(in the rows, 128 means zero)
Known rows, with every step that occurs:
zonu-mavap-tereb: [100 154 107  96 111 133 147 163 138 124 154  70 113 153 142 156  92 107
 105  75 113]
fila-tereb-mavap: [115 170 126 151 123 174 109 149 101 143 111 174 129 120  89 124  86 145
 121  90 131]
mepozuz-zonu-mavap-tereb-bupezov-gegetor-limotot: [156 139 137 100  90 146 194 130 168 131 112 107 141 223 115  89 118  85
 146  74  83]
mepozuz-zonu-mavap-tereb-limotot: [135 175 133  81  79 151 120 132 168 128 144  83  94 189 115  84 119 109
 157  56 107]
gegetor-limotot-tereb: [135 144 192 149 145 133 166 108 155 105  88 136 142 141 111  94 113 147
 111 145  89]
nuvete-fila-tereb: [105 134 138 157 132 135 109 158  79 141 127 104 134 115 150 102 116 136
 143 110 136]
gegetor-bupezov: [154 106 117 121 151 120 134 103 147 167 115 121 119 180 109 117 149 115
 150 148 120]
fila-tereb-mepozuz: [110 130 118 166 139 152 106 126 105 112 110 159 135 104 117 126 102 118
 146 125 130]
bupezov-gegetor: [161 106 108 142 103 135 161 122 143 121 121 121 126 132 120 122 145 107
 125 141 131]
mavap-tereb-bupezov-gegetor-limotot: [162 120 141 113 100 159 179 173 147 118 105 113 176 157 109 118 118  46
 140 131 106]
zonu-mavap: [104 149 116 127 114 118 163 123 129 126 145 105  97 166 154 143 122 146
 105  76 110]
mepozuz-zonu-mavap-tereb-bupezov-gegetor: [168 128 101  87  84 148 183 140 146 156 139 124 128 222 126 117 112 117
 141  88 111]
tereb-limotot-gegetor-bupezov: [165 105 139 126 119 149 137  78 139 148  89 115 101 175  95  60 185 138
 180 141 138]
limotot-gegetor-bupezov-tereb-mepozuz-zonu-mavap: [163  75 121 127 108 108 172  59 147 128  76 102  83 222 110  28 160 170
 138  88 129]
fila-tereb-bupezov-gegetor: [161 112 112 164  95 173 150 147 113 164 109 164 137 162 122 140 106 126
 161 142 135]
fila-tereb: [110 130 123 157 129 162 102 140 119 147 118 128 127 115 111 135  88 137
 152 124 130]
gegetor-limotot: [117 137 161 137 132 122 140 122 155 105 105 110 147 123 116 100 131  94
 134 115  99]
mepozuz-zonu-mavap-tereb-limotot-gegetor: [134 155 136  88  85 163 141 110 151 122 115  87  91 183 103  49 129 151
 163  66 126]
mepozuz-zonu: [150 124 132 114 133 126 113  94 146 143 118 149 127 157 103  79 133 151
 157 124 121]
nuvete-fila: [125 132 141 133 129 106 131 149  88 116 131 103 139 125 166  93 157 128
 114 116 134]

Rows:
[195 113 146 145 110 153 197 116 120 138 105 187 138 190 130 133 126 166
 111 173 123]
limotot-tereb-bupezov-gegetor
[148 114 142 147 105 130 178 118 163 101 101 100 138 128 112  95 154  78
 128 128 102]
bupezov-gegetor-limotot
[172 160 175 158 116 150 206 114 145  92  78 175 143 147  81  77 127 137
  70 131  88]
bupezov-gegetor-limotot-tereb-mavap
[166  63 125 133 108 131 153 109 138 146  79  78 105 170 102  73 144 145
 130 139 153]
limotot-gegetor-bupezov-tereb
[127 124 143 149 146 126  96 112  84 117 104 156 152 131 131  47 136 136
 164 115 128]
nuvete-fila-tereb-mepozuz-zonu
[158 123 127  78 104 157 144  83 163 160 102  75  86 229  86  33 153 137
 191  87 118]
mepozuz-zonu-mavap-tereb-limotot-gegetor-bupezov
[176 109 117 129  94 146 178 140 120 139 118 162 143 172 136 139 145 116
 136 145 135]
tereb-bupezov-gegetor
[136 181 194 142 144 142 170 124 130  95  84 178 148 138  82  82 111 158
  79 116  88]
gegetor-limotot-tereb-mavap
[174 113 107 101  94 158 165 176 127 141 127 127 159 162 127 149 112  81
 133 145 137]
mavap-tereb-bupezov-gegetor
[148 106 132 156 120 184 108  88 130 169  78 115  96 164  77  63 144 136
 206 135 145]
fila-tereb-limotot-gegetor-bupezov
[162 116 148 142 106 143 190 130 146 125  96 147 158 165 123 109 149  82
 141 136 103]
tereb-bupezov-gegetor-limotot
[133 156 185 142 148 111 185  57 163  84  90 160 119 193 115  54 128 167
 110  92  61]
gegetor-limotot-tereb-mepozuz-zonu-mavap
[141 111 151 154 124 163 117 107  90 154  81  88 108 164 113  32 171 141
 195 128 149]
nuvete-fila-tereb-limotot-gegetor-bupezov
[101 151 105 105 125 129 150 152 127  89 142 102 124 139 147 144 108  91
  95  75 107]
zonu-mavap-tereb-mepozuz
[134 146 130 116  89 148 206 165 155 119 123  87 139 188 140 137 112  67
 115  75  91]
zonu-mavap-tereb-bupezov-gegetor-limotot
[156 139 198 144 163 123 154  61 164  82  72 181 155 159  88  36 132 146
 133 148  79]
gegetor-limotot-tereb-mepozuz-zonu
[127 144 117 116 127 108 151  80 137 105 126 154 111 177 135  85 142 149
 129  78 101]
tereb-mepozuz-zonu-mavap
